Known rows, with every way that one mark hangs from another:
Z_179[Z_124[Z_813 Z_838]]: [ 23.8 -27.0 -50.9  36.1 -24.6 -17.9  14.2 -40.7 -25.1   3.2  -2.5 -18.9
 -15.9 -31.1 -33.5  43.8  13.6  13.6]
Z_867[Z_179[Z_124[Z_813[Z_878[Z_838]]]]]: [ 28.9 -21.1 -38.1  37.8  -9.0  -5.4  16.2 -38.2 -14.8  21.7  15.4 -39.2
 -22.4 -33.1 -24.0   5.6 -22.2  11.0]
Z_867[Z_179[Z_124[Z_813]]]: [ 42.4 -18.2 -58.4  43.0 -17.6  -1.6  13.7 -58.7 -15.0  13.0  -8.5 -21.7
 -18.2 -29.5 -18.8  26.0   1.4  21.2]
Z_365[Z_124]: [ 41.0 -29.0 -46.0  34.5 -22.0 -14.4   7.7 -40.1  -6.3  25.3 -12.5   8.0
 -15.1 -16.9  -6.3  18.0  -6.2  33.8]
Z_365[Z_124[Z_813] Z_878]: [ 21.2 -26.7 -31.3  28.6 -30.8  -0.4  21.4 -44.6  -9.0  17.3  -7.4   2.7
  -8.8 -34.7 -10.7  38.0   6.1  25.6]
Z_124[Z_813[Z_878] Z_838]: [ 25.8 -36.4 -38.7  30.8 -26.9 -21.8  18.1 -23.4  -4.7  22.4  17.6 -25.2
 -20.7 -34.9 -24.0  23.7  -7.9  -2.3]
Z_124[Z_813 Z_838[Z_867]]: [ 37.2 -15.7 -38.9  32.9 -26.2 -22.5  21.0 -17.5 -21.0   3.3  19.8 -10.7
 -25.4 -39.3 -37.5  22.8  -3.4   5.1]
Z_878[Z_813[Z_124[Z_838]]]: [ 47.9 -18.2 -37.6  34.3  -6.5 -22.3  -5.0  -8.9 -22.2   7.5 -16.4 -29.9
 -18.9 -20.0 -27.6  17.2 -14.9   2.7]
Z_124[Z_813 Z_838]: [ 34.2 -25.8 -50.1  40.0 -32.9 -27.6  17.2 -26.8 -17.8  11.7   6.3 -15.3
 -25.7 -39.1 -29.5  37.4   6.5   0.9]
Z_813[Z_124[Z_838]]: [ 41.2  -9.3 -50.1  42.1 -16.7 -18.3   1.0 -15.3 -15.0   7.7 -12.0 -14.0
 -27.8 -26.9 -27.4  24.6  -7.7  -0.5]
Z_838[Z_867]: [ 54.4 -11.7 -41.0  19.2 -16.8 -25.3  13.5 -22.7 -22.1   8.6  16.5   9.7
 -26.2 -25.1 -16.9  -0.9 -18.1  29.9]
Z_124[Z_838]: [ 44.8 -19.7 -54.4  33.3 -35.4 -30.6   5.8 -21.3 -23.7  13.1  -3.1  -5.4
 -23.2 -28.9 -21.9  28.8   2.5  13.2]
Z_813[Z_878[Z_838[Z_867]]]: [ 40.9 -12.2 -21.0  15.0  -9.5 -29.0  16.8  -1.3 -21.7  16.7  40.1  -9.3
 -31.2 -28.5 -22.4 -21.5 -41.8  18.7]
Z_867[Z_179[Z_124[Z_813 Z_838]]]: [ 36.5 -17.7 -60.5  49.2 -27.2  -2.7  10.9 -49.1 -20.3  10.2 -15.1 -29.9
 -14.5 -33.8 -33.1  40.9  13.5   8.2]
Z_813[Z_124[Z_838[Z_867]] Z_878]: [ 35.4 -11.3 -26.4  25.5  -3.3  -9.6   8.1  -3.0  -5.1   9.7  12.1 -15.7
 -22.3 -25.7 -29.0  -4.6 -29.2   0.4]
Z_179[Z_124[Z_813[Z_878] Z_838[Z_867]]]: [ 17.9 -29.5 -28.2  19.6 -11.0  -8.4  18.9 -29.1 -13.7   4.7  22.3 -20.4
 -11.3 -28.4 -35.9  15.1  -7.4  13.2]
Z_867[Z_179[Z_124[Z_813[Z_878]]]]: [ 34.7 -29.2 -46.1  33.4 -10.2   3.6  15.3 -56.2  -2.1  23.6   3.9 -31.5
 -12.9 -26.3 -13.4  12.5 -11.0  18.0]
Z_124[Z_813[Z_878] Z_838[Z_867[Z_179]]]: [ 41.3 -16.7 -37.0  36.4 -22.1  -2.4  20.5 -21.8  -3.9  21.2  18.8 -29.7
 -18.8 -39.2 -31.7   6.6 -15.4  -5.7]
Z_867[Z_179[Z_124[Z_813[Z_878] Z_838]]]: [ 28.2 -28.7 -48.2  39.5 -21.8   1.5  12.3 -46.2  -7.2  20.3  -3.8 -38.3
  -9.8 -31.3 -27.3  27.7   0.7   3.0]
Z_838[Z_124[Z_813[Z_878]] Z_867[Z_179]]: [ 42.8  -9.7 -26.7  34.8 -11.1  11.3  14.0 -24.8  -9.4  20.8  16.1  -6.1
 -22.4 -47.9 -20.3 -17.4 -39.5   7.4]
Z_878[Z_813[Z_124] Z_838]: [ 48.0 -10.8 -26.3  33.0   4.9 -29.0  -1.5  -0.1 -31.5   9.0   3.5 -30.9
 -32.2 -22.5 -24.1  -4.4 -36.4   9.8]

Rows:
[ 46.1  10.0 -30.2  48.8 -15.0  -2.8  12.7 -10.3 -35.4   9.0  17.4  -6.1
 -37.2 -58.4 -36.4 -11.2 -38.1   3.9]  Z_878[Z_838[Z_124[Z_813] Z_867[Z_179]]]
[ 28.1 -28.2 -28.8  29.0 -13.6 -30.1  21.2 -16.1 -12.0  23.3  37.5 -27.2
 -34.0 -38.0 -21.8   1.3 -29.1   5.1]  Z_124[Z_813[Z_878[Z_838]]]
[ 62.1   2.2 -35.6  40.0  -1.1  -2.3  -3.3  -7.6 -22.3   5.9 -15.1 -32.9
 -16.4 -23.5 -34.4   0.7 -23.6  -0.3]  Z_878[Z_813[Z_124[Z_838[Z_867[Z_179]]]]]
[ 16.2 -37.9 -39.9  27.2 -17.9 -13.2  15.4 -38.3 -12.1  13.1   9.3 -27.5
 -10.5 -28.0 -28.0  30.0   0.2   9.6]  Z_179[Z_124[Z_813[Z_878] Z_838]]
[ 30.2  -9.1 -32.2  43.2 -18.9 -22.2  10.4 -10.8 -36.9  10.2  16.6  -1.7
 -38.0 -55.0 -29.3   5.5 -28.5   7.7]  Z_878[Z_838[Z_124[Z_813]]]
[ 32.8 -20.8 -37.5  32.8 -11.4 -14.1   3.8 -11.1  -1.7  17.2  -1.7 -23.9
 -22.7 -23.8 -21.2  11.0 -19.8  -4.1]  Z_813[Z_124[Z_838] Z_878]
[ 36.6  -5.6 -13.6  20.8  -8.1 -17.7   5.6   5.4 -33.2  13.9  31.2   6.8
 -30.3 -41.8 -25.0 -31.6 -54.5  17.7]  Z_813[Z_878[Z_838[Z_124 Z_867]]]
[ 39.0  -9.9 -28.5  31.0 -14.8  -8.5  14.6 -19.6 -27.0   4.2  17.2  14.1
 -28.9 -49.0 -27.0  -2.3 -26.0  17.8]  Z_838[Z_124[Z_813] Z_867]
[ 62.9   6.2 -22.0  34.1  -6.4  -9.9  -7.1   2.1 -49.7   9.8   3.3  -9.5
 -24.3 -41.6 -29.6 -26.9 -47.6  17.5]  Z_878[Z_813 Z_838[Z_124 Z_867[Z_179]]]
[ 26.3 -16.9 -38.8  29.1 -17.2 -13.8  18.0 -31.5 -27.6  -5.1   9.6 -11.3
 -16.4 -32.2 -41.7  30.2   5.5  18.1]  Z_179[Z_124[Z_813 Z_838[Z_867]]]
[ 30.2 -20.7 -17.5  22.4  -8.4  -3.7  15.5 -17.0 -12.5  13.9  28.8   4.4
 -24.1 -45.3 -21.5 -15.8 -39.8  12.6]  Z_838[Z_124[Z_813[Z_878]] Z_867]
[ 36.2  -3.5 -15.4  23.8   9.0 -15.8  10.6   4.3 -12.9  10.7  31.4 -18.0
 -34.5 -27.4 -26.6 -25.1 -51.8   6.6]  Z_813[Z_124 Z_878[Z_838[Z_867]]]
[ 51.6  -0.3 -14.8  26.1  12.6 -24.8   3.7   8.4 -33.8   0.3  16.3 -22.9
 -31.3 -23.2 -32.2 -18.2 -44.9  12.7]  Z_878[Z_813[Z_124] Z_838[Z_867]]
[ 57.3  10.5 -48.2  47.6 -13.7   0.9   3.7 -14.1 -14.7   6.5 -11.7 -18.7
 -25.6 -31.1 -34.6   8.2 -16.5  -2.8]  Z_813[Z_124[Z_838[Z_867[Z_179]]]]
[ 43.3   0.5 -37.6  35.1 -10.6 -13.2   6.8  -5.5 -19.4  -0.8   0.9  -7.1
 -27.8 -27.9 -35.3  11.0 -15.9   3.4]  Z_813[Z_124[Z_838[Z_867]]]
[ 35.0 -10.0  -3.2  11.4 -13.1 -12.0   8.2  -6.2 -38.4   7.9   5.4  -3.9
  -5.1 -26.1 -23.2   0.1 -23.2  36.0]  Z_365[Z_124 Z_878[Z_813 Z_838[Z_867]]]
[ 18.7 -21.2 -17.7  17.9   1.1 -15.8  23.1 -21.3 -21.8   5.8  41.7 -23.0
 -23.6 -30.9 -32.6  -6.5 -31.2  20.3]  Z_179[Z_124[Z_813[Z_878[Z_838[Z_867]]]]]
[ 41.1  -5.9 -30.2  24.1  -3.4  -5.2   9.4 -25.2 -24.8  14.5  19.0 -21.5
 -20.0 -25.1 -25.1 -17.3 -34.8  25.2]  Z_813[Z_878[Z_838[Z_867[Z_179[Z_124]]]]]
[ 48.3   4.3 -22.6  32.9 -11.6  -2.3   2.4  -1.9 -28.8  20.5  18.4  -4.4
 -28.7 -44.9 -23.4 -34.1 -55.2  11.0]  Z_813[Z_878[Z_838[Z_124 Z_867[Z_179]]]]
[ 37.0 -19.5 -35.4  25.8  -3.4   8.3  19.6 -47.9  -4.3  14.9  15.5 -24.7
 -12.7 -27.4 -20.8  -2.2 -20.1  21.3]  Z_838[Z_867[Z_179[Z_124[Z_813[Z_878]]]]]
[ 47.9  -0.2 -36.4  38.6  -5.9   5.4   5.6 -10.0  -0.8  16.4  -1.0 -27.5
 -21.0 -27.8 -28.8  -6.1 -30.2  -6.2]  Z_813[Z_124[Z_838[Z_867[Z_179]]] Z_878]
[ 33.8 -12.9 -27.7  31.1   1.4 -21.5   7.0  -4.1  -9.1  18.8  18.9 -24.0
 -35.6 -26.7 -18.6 -11.2 -42.1   3.0]  Z_813[Z_124 Z_878[Z_838]]
[ 42.5   6.9  -4.2  12.3   2.0 -15.5   7.7   8.2 -42.8  -6.4  11.5 -17.6
 -22.2 -31.3 -30.1  -7.5 -37.9  15.7]  Z_365[Z_878[Z_813[Z_124] Z_838[Z_867]]]
